Each row was made from one walk, in order. Every step used is in the known rows, and no mark comes twice. Write each row's walk.
In the rows, zero is written as 128.
Known rows
duras-sozif-dumok-gabal-kasa: [158 161 143 145  97 188  96  95 120 132  92 140 183 106  99 148  93 150
 118 110 166]
sozif-dumok-gabal: [128 132 151 116 107 155 148 121 115  73  92 161 183 128 119 143 107  95
 126 124 183]
dumok-sozif-nubes: [107  56  81 153  93  92 160 134 102 131 196 132 106 144 148 139 118 120
 109 118 111]
kasa-gabal-dumok-sozif-duras-somun-nubes: [ 86 217 124  94 128 109 132 155 116 171 151  83 131 105 137 141 182 204
 102 151 128]
somun-nubes-sozif-dumok-gabal: [124 133 156 125 120 106 150 153 106 138 120 127 178 114 128 117 133 136
 139 128 165]
kenobut-nubes-sozif-dumok: [154 100  97 142  91 123  95 151 140  99 126 163 123 118 118 107  73 132
 153 125 127]
duras-somun-nubes: [128 150 122 108 166 108 224 134 120  80 112 116 151  73  76 134 165 159
  88 168 117]
kasa-gabal-dumok-sozif-nubes-kenobut: [122 107 131 123  94 122 108  90 123 250 205 104  88 159 167 123 135 108
 157 104 165]
kenobut-nubes: [197  67 111 122 138 139 137 111 139  79 100 143  99  98  81 166 101 101
 100 140 122]
nubes-somun: [124 111 134  72 169 159 110 112 165  71 105 152 116 136 116 150 138  86
 164 139  97]
kasa-gabal-dumok-sozif-duras-kenobut: [ 98 175 138 134 126  97 149 139 116 177 127 112 115 152 165 112 163 144
 109 123 109]
kasa-gabal: [172 100 164 101 137 150 105  85 144 112 113 119 125 125 140 159  95 130
 111 140 150]
kasa-gabal-dumok: [178 146 151  69 130 193  85  89 167 140 119 120 125 120 134 145 103 141
 122 144 159]
sozif-nubes-somun: [107  95 109  77 158 121  95 125 132 112 168 154  80 128 113 155 133 104
 170 135 113]
dumok-sozif: [120  75 113 152 102 140 181 118 134  83 130 132 147 156 148 133 121  97
  97 120  93]
kasa-gabal-dumok-sozif-duras-somun-nubes-kenobut: [ 91 211 149 117 133 103 135 128 126 227 150  76 119 133 148 104 197 158
 148 125 143]
somun-nubes: [171  91 135 107 178  99 199 135 137  94 111 109 163  91  96 127 155 138
 110 150 118]
gabal-kasa: [184  86 131 124 160 188 104  94 145  91  92 128 161 120  87 121  68 121
 106 125 110]
sozif-duras-kenobut: [116 127 138 174 179  66 194 156 112  85  80 140 127 133 131  94 154 108
 124 132  93]
gabal-dumok: [163 121 125 103 144 186 140 111 169  85 105 140 142 122 113 118 109 111
 123 142 130]
gabal-dumok-sozif-nubes-somun: [ 84 127  87  64 112 146  91 132 136 162 201 142  84 148 134 153 151 121
 158 125 100]

Which walk is each row?
[159 135 153 102 124 196  92 102 115 107  90 145 198 121  85 136  71 119
 113 115 168]
sozif-dumok-gabal-kasa
[140  88 121 189 150  86  53 174 132 107 112 131  74 143 156 109 101 122
 152 119  96]
kenobut-nubes-sozif-duras
[143 117 140 139  88 136 104 135 109 126 114 152 139 117 117 142  97 107
 131 120 171]
kenobut-nubes-sozif-dumok-gabal
[105 155 129 126 107 137  63 146 139 154 142 109 120 172 194 130 125 147
 132 113 124]
kasa-gabal-dumok-sozif-duras
[144 132 152 132 116 184  64 114 116 137 102 137 181 132 107 109  67 130
 126 107 152]
nubes-sozif-dumok-gabal-kasa
[130 159 140 161  78 146 153 115 121 100 100 156 170 110 130 158 134 126
 131 123 183]
duras-sozif-dumok-gabal
[ 80 191 127 142 139  99 176 148 128 182 140  95 131 136 133  84 204 134
 151 126 118]
gabal-dumok-sozif-duras-somun-nubes-kenobut
[171 102 168 115 157 197 102  86 117 117  84 121 170 120  84 145  84 103
  86 121 148]
dumok-gabal-kasa
[110  93 136 201 157  88  74 175 138  89 113 132 110 168 186  81 105 119
 167 118  93]
nubes-sozif-duras
[120 111  98 101  81 133 100 111 115 201 213 113  94 135 158 158 114 154
 111 123 147]
kasa-gabal-dumok-sozif-nubes
[ 94 147 108 104 141  95 129 154 118 145 121 137  74 136 110 162 182 104
 138 121  64]
dumok-sozif-duras-kenobut-nubes-somun
[ 62 213 118 129  96 148  93 138 125 130 135 116 113 146 159 137 138 164
 103 137 124]
kasa-gabal-dumok-sozif-duras-somun
[100 119 140 204 172  51 164 168 113 115 100 132 108 147 151  66 147 117
 139 126  77]
nubes-sozif-duras-kenobut
[105 160 148 154 182  74 181 141 121 137 107 106 128 119 114  92 188 118
 160 137 126]
sozif-duras-somun-nubes-kenobut
[ 77 201  99 117 138 103 172 174 120 128 136 100 145 108 121 117 190 182
 103 150 102]
gabal-dumok-sozif-duras-somun-nubes
[135 133 128  92  88 182 115  96 151 163 153 110 135 148 161 150 120 140
 102 124 128]
kasa-gabal-dumok-sozif
[142  55 127 161 147  91 151 102 120 155 161 133  95 145 129 101 124  70
 172 113 149]
sozif-nubes-kenobut
[142 124 101 152 100  95 154 151 119 120 116 161 120 107 100  96 101 132
 142 129 113]
duras-kenobut-nubes-sozif-dumok
[140  90  94 192 101  93 149 118 118 128 168 141  90  98 138 154 133 153
 134 129 134]
duras-sozif-nubes
